Each row was made from one path, in order. Every step used is in the known rows, and no mark comes twice. Write each row's path.
Known rows
gimem-kaza-kogomi-gunifaf-zadar-dufi: [ -4.8   1.3 -11.8   9.2   8.2   7.3   1.6   2.8  22.4  -0.4  17.8   5.2
   0.2  -6.0 -14.7   6.1  -1.3  12.6  25.3  13.7   8.6]
kogomi-gunifaf-gimem-kaza: [  6.4   1.4  23.1  -9.3 -12.6   2.0  -6.7   7.8 -21.4 -21.6  33.2  -3.0
   6.5 -29.7  -1.9  -8.4  -6.9   5.9  31.2 -11.6  26.3]
zadar-kaza-gimem-gunifaf: [  6.1   4.1  -4.9  -3.7  -2.2  -7.8 -13.9  -4.4  33.5  -3.9 -14.1  19.8
 -11.8  41.1  15.2  -8.1  15.6 -12.8 -39.9 -39.0 -12.2]
zadar-kaza-kogomi: [ -2.9   3.4 -10.1  10.3  22.2   0.4   2.0  -2.4  23.2  19.9 -26.7   2.2
  -6.1  -9.5   4.7   2.2  14.4   1.0  34.4  18.6   3.8]
kogomi-gunifaf: [-19.9  -1.5  10.0  -4.3 -10.0   5.2   6.7   0.9  -3.8  -3.8   1.3  -9.4
   6.4  -7.2  -3.7  -5.3  -5.5   4.1   5.6   5.6   6.0]
kaza-zadar-dufi-gimem-gunifaf-kogomi: [-14.9  32.4   0.7  13.7   7.1 -16.3  -2.5  -4.1 -28.4  10.8  -5.8  -2.8
 -10.3  33.2   6.4 -14.3   6.4 -13.6 -61.2  -1.6 -35.6]
gunifaf-zadar: [  4.8 -29.8 -14.4  -0.4  -8.0   6.6   5.6  -0.6  24.2   6.3  -2.7  11.0
  -1.5  16.4   2.8   0.0   0.7  -1.2 -19.5  -6.0   5.8]
kogomi-gunifaf-gimem-kaza-zadar: [  1.5   4.4  16.8  -5.9 -23.0 -15.0   4.4   4.0 -32.6 -14.5  27.9 -26.0
   5.1 -16.2  -5.8  -7.2   2.4  -1.2   6.1 -11.2  19.2]
dufi-kogomi-gunifaf-zadar-kaza: [ -2.3 -21.4 -22.6 -12.4   0.0   6.9   9.8  -0.7   3.2   6.4 -36.0  -4.7
   9.9   3.5  -6.1  11.2   7.6   3.6 -13.1   8.9  18.1]
dufi-kogomi: [ 13.1  -4.4   1.7  -6.9  16.5  -1.4   4.3  -4.2  -9.8  10.2 -11.3   0.2
   5.9  -2.9  13.1  15.1  -6.8  -9.0  16.5  13.8  -3.7]
gimem-kaza: [  3.4   1.4  13.8   4.1  -0.7  -1.6  -0.9   5.6   8.2  -6.5  37.0   7.1
   0.0 -12.6   9.9 -12.5  -2.1  -1.2  48.7 -12.4  20.2]
kaza-kogomi-gunifaf-zadar-dufi: [ -4.0   0.8 -14.6   7.8   6.0   8.3   2.7  -0.2  23.7   7.9  -1.5   5.6
  -2.0   1.3 -16.1  11.0  -2.3  10.8  -0.7  15.5  -3.2]
gimem-kaza-zadar-dufi: [ 12.1  30.4   6.3  14.1  -9.0 -15.1   4.7   2.7   1.8   4.3  25.7  -0.1
  -7.3  -4.2 -10.1   4.0   0.1  -0.3   7.9 -15.9   1.6]
zadar-dufi-kogomi-gunifaf: [ -5.2  12.0   3.3  -6.1   9.1   3.6   5.7  -1.3 -16.4   1.0  -5.7  -9.0
  10.5 -11.5  -8.2  17.4 -12.1   3.8  12.1  20.5  -0.3]
kogomi-gunifaf-zadar: [-14.4 -31.6 -12.4  -7.0 -11.9  11.1   8.0   0.2  13.3  -3.1  -1.9  -4.8
   7.1   9.4  -5.6  -2.3  -1.9   5.1 -18.0   5.5  10.6]
dufi-kogomi-gunifaf: [-12.8  -5.5   5.8 -12.4   7.0   4.2   8.4  -1.7 -19.7  -1.8  -7.1 -16.1
  14.8 -10.8   1.4   9.1  -9.6   0.0  17.4  24.1   4.4]
gimem-gunifaf: [ -2.1   1.5   7.2   3.7  19.2  -7.6  -0.9  -2.9  17.3  -6.7   6.6   8.7
 -13.0  50.4  21.2 -11.1  -1.2 -13.8 -23.7 -13.8 -11.6]
kaza-kogomi: [-6.3 -1.2 -0.1 11.5 22.0  1.3  1.5 -3.3 21.6 15.7 -3.9  1.3 -5.8 -6.8
 10.0 -1.5  4.3 -0.9 41.2 22.4 -5.0]
zadar-dufi-kogomi-gunifaf-gimem-kaza: [ 17.6  13.0  19.0  -9.2   0.3   0.6  -8.3   6.2 -29.4 -17.9  29.1  -1.8
   9.2 -32.6  -6.5   7.0  -9.7   6.5  35.3  -0.7  20.6]
dufi-gimem-kaza: [ -1.0   0.5  15.0   8.7 -19.9  -3.1  -3.6   5.0 -14.2 -13.3  27.8   0.6
  -3.2 -15.9  11.6 -23.9  -5.0  -3.1  25.2 -24.3 -13.0]

Write each row's path
[-19.0  17.1   3.3   8.9  11.8  -7.8  -5.7  -3.5 -22.7   7.7  -7.4   4.1
  -8.4  30.3  16.4 -20.8   4.7 -14.3 -46.3   0.7 -28.9]
dufi-gimem-gunifaf-kogomi
[-22.0 -31.8 -13.3  -2.1   7.7  10.9   6.3   2.2  17.8  -6.4  15.3 -11.6
   8.4  -4.7  -3.0  -5.8   3.2   9.1  34.8  24.5  19.5]
gimem-kaza-kogomi-gunifaf-zadar
[ 23.2  -1.9 -14.3  -2.4  17.0   2.2   2.4  -3.4   2.6  13.6 -10.7  11.2
   2.9   5.6  -1.8  26.8  -7.7  -2.3  -2.4  12.1  -6.6]
gunifaf-zadar-dufi-kogomi
[ 17.7  12.9  11.7 -14.5  -9.9  -5.3  -1.1  -1.0 -46.3  -5.7  -9.7 -16.6
   7.9 -19.0 -12.7  19.7  -9.3   1.4 -24.3   4.4   0.1]
kaza-zadar-dufi-kogomi-gunifaf-gimem
[-15.5  18.2   2.6   4.7  26.9  -6.4  -2.9  -2.6  -5.4  12.0  -1.0  11.2
  -6.4  32.5  14.8 -11.5   6.4 -12.5 -29.1  10.2  -2.6]
gimem-gunifaf-kogomi
[  8.7  -0.4  18.7 -13.2 -19.0   3.9  -5.2   1.6 -26.9  -9.6  -3.8  -3.7
   4.0 -18.3  -6.3   1.5  -7.4   4.2 -20.4  -7.5   6.3]
kogomi-gunifaf-gimem
[ 17.2   2.8 -12.7   9.3  -4.8   4.2   1.0  -0.1  27.1  12.2  -0.5  22.4
  -8.0  13.0 -10.2  12.0  -3.5   4.0 -23.2 -10.9  -5.4]
gunifaf-zadar-dufi
[ 11.3  -0.8  19.9 -14.7  -1.5   0.8  -6.3   5.6 -33.1 -20.4  28.0  -6.1
  12.2 -31.4   1.1   0.7  -7.9   3.2  41.0   1.2  25.5]
dufi-kogomi-gunifaf-gimem-kaza
[  1.9  -1.2  13.9  -8.5  -1.4   5.0  -7.1   0.0 -20.2  -5.8  -6.3  -8.0
   3.2 -25.1  -4.1   2.8  -3.6   6.4   5.1  13.6   2.9]
kaza-kogomi-gunifaf-gimem
[ -7.1   0.4   8.4   9.3   0.8  -9.4  -5.3  -4.3  -4.2 -14.3  -2.1   2.2
 -15.8  47.2  23.3 -22.5  -5.0 -16.0 -45.8 -25.9 -46.0]
dufi-gimem-gunifaf
[ 24.2  31.0  11.2   8.1 -14.6 -15.0  -0.9   3.3 -11.8  -0.9  22.6  -0.2
  -7.3 -11.0 -13.0   7.5  -1.7   0.5  -4.1 -21.3   2.3]
gunifaf-gimem-kaza-zadar-dufi
[  1.9   1.7 -10.9   4.6  -7.7   7.8   4.1   0.6  17.5   4.7   0.9  10.2
  -0.7   5.6 -17.6  10.3  -5.6   8.9 -20.8  -1.4  -0.9]
kogomi-gunifaf-zadar-dufi
[  9.0 -17.9 -21.6  -1.8  -7.4   4.2   5.5   0.2  22.6  13.1 -31.8  12.0
  -2.1  11.7  -1.7   3.7  11.4   0.8 -24.8 -11.8  14.0]
gunifaf-zadar-kaza
[  4.0   1.7   8.6  -9.1  -1.7   4.4  -5.5   0.8 -19.3  -1.7 -21.0  -6.9
   2.8 -26.8  -8.1   4.9   1.8   7.5   2.1  10.9   8.9]
zadar-kaza-kogomi-gunifaf-gimem
[ -2.5 -15.6 -23.7   7.1  20.4   4.8   3.3  -2.2  31.1  18.5 -29.0   3.2
  -4.4  -0.6   2.6   3.8  15.3   2.8  20.0  20.1   6.7]
gunifaf-zadar-kaza-kogomi
[-25.9   0.9  -3.6   1.4  11.6   5.6   6.8  -0.5   6.4   5.7 -19.5 -15.2
   4.8 -16.3  -5.3  -1.5   7.4   8.1  33.6  27.2   9.1]
zadar-kaza-kogomi-gunifaf
[  1.6 -18.0 -21.0   1.9  -4.4  -1.7   1.4  -2.1  12.6  -1.1 -32.2   7.1
  -9.4  40.2   8.3  -8.9   9.9  -6.8 -55.2 -23.1 -14.9]
dufi-gimem-gunifaf-zadar-kaza
[ -5.9   1.5   3.4   9.0 -21.8   2.4  -2.4   6.0 -10.7 -17.1  28.4  -1.0
   0.4 -13.9  -6.7 -16.0  -6.3   6.5  11.0 -17.4 -13.2]
kogomi-gunifaf-zadar-dufi-gimem-kaza
[  2.2 -16.6 -21.1 -12.7 -36.4   6.8  -9.7  -2.0  31.7   4.0 -27.2  15.3
   3.7  -6.1  -8.7   0.8  19.3   2.6 -34.5 -30.8   6.3]
kogomi-gunifaf-zadar-kaza-gimem
[ -8.7 -34.0 -15.9 -14.3   1.9  10.2   8.8  -1.4  -0.4  -1.4  -8.5 -10.9
  14.4   6.1  -2.0   9.6  -5.1   2.5  -7.0  21.0   9.9]
dufi-kogomi-gunifaf-zadar
[-28.2  -2.6   4.0   1.5  11.4   6.0   6.3  -1.3   6.1   1.9  -1.2 -15.4
   5.0 -14.5  -1.4  -3.9  -0.4   6.6  38.2  31.3   3.0]
kaza-kogomi-gunifaf
[  8.1   0.7  11.4   5.3  18.8   0.0  -9.2   2.8   2.7  -2.0  22.7   0.7
  -2.2 -28.6   8.2  -5.0   3.5   3.2  63.9  14.1  13.9]
gunifaf-gimem-kaza-kogomi
[ 19.4  20.1   0.4   1.6  13.4 -13.1   5.6  -0.9 -17.6   7.4  10.1  -9.1
   4.1  -6.6  -1.6  21.0  -5.1  -6.1  22.0   8.2   0.2]
gimem-kaza-zadar-dufi-kogomi
[  3.1   0.1   1.9  -2.3  -2.0  -7.3 -15.0  -5.0  32.4  -8.0   4.5  19.0
 -12.1  42.5  18.7 -10.8   7.5 -14.4 -35.9 -35.3 -18.1]
kaza-gimem-gunifaf
[  7.7  20.6   6.3  16.9 -26.4  -2.7  -4.6  -1.9 -12.0   3.9  -9.2  10.3
 -12.8  -3.3  -1.7  -7.2 -10.7  -2.2 -34.5 -28.6 -51.2]
zadar-dufi-gimem
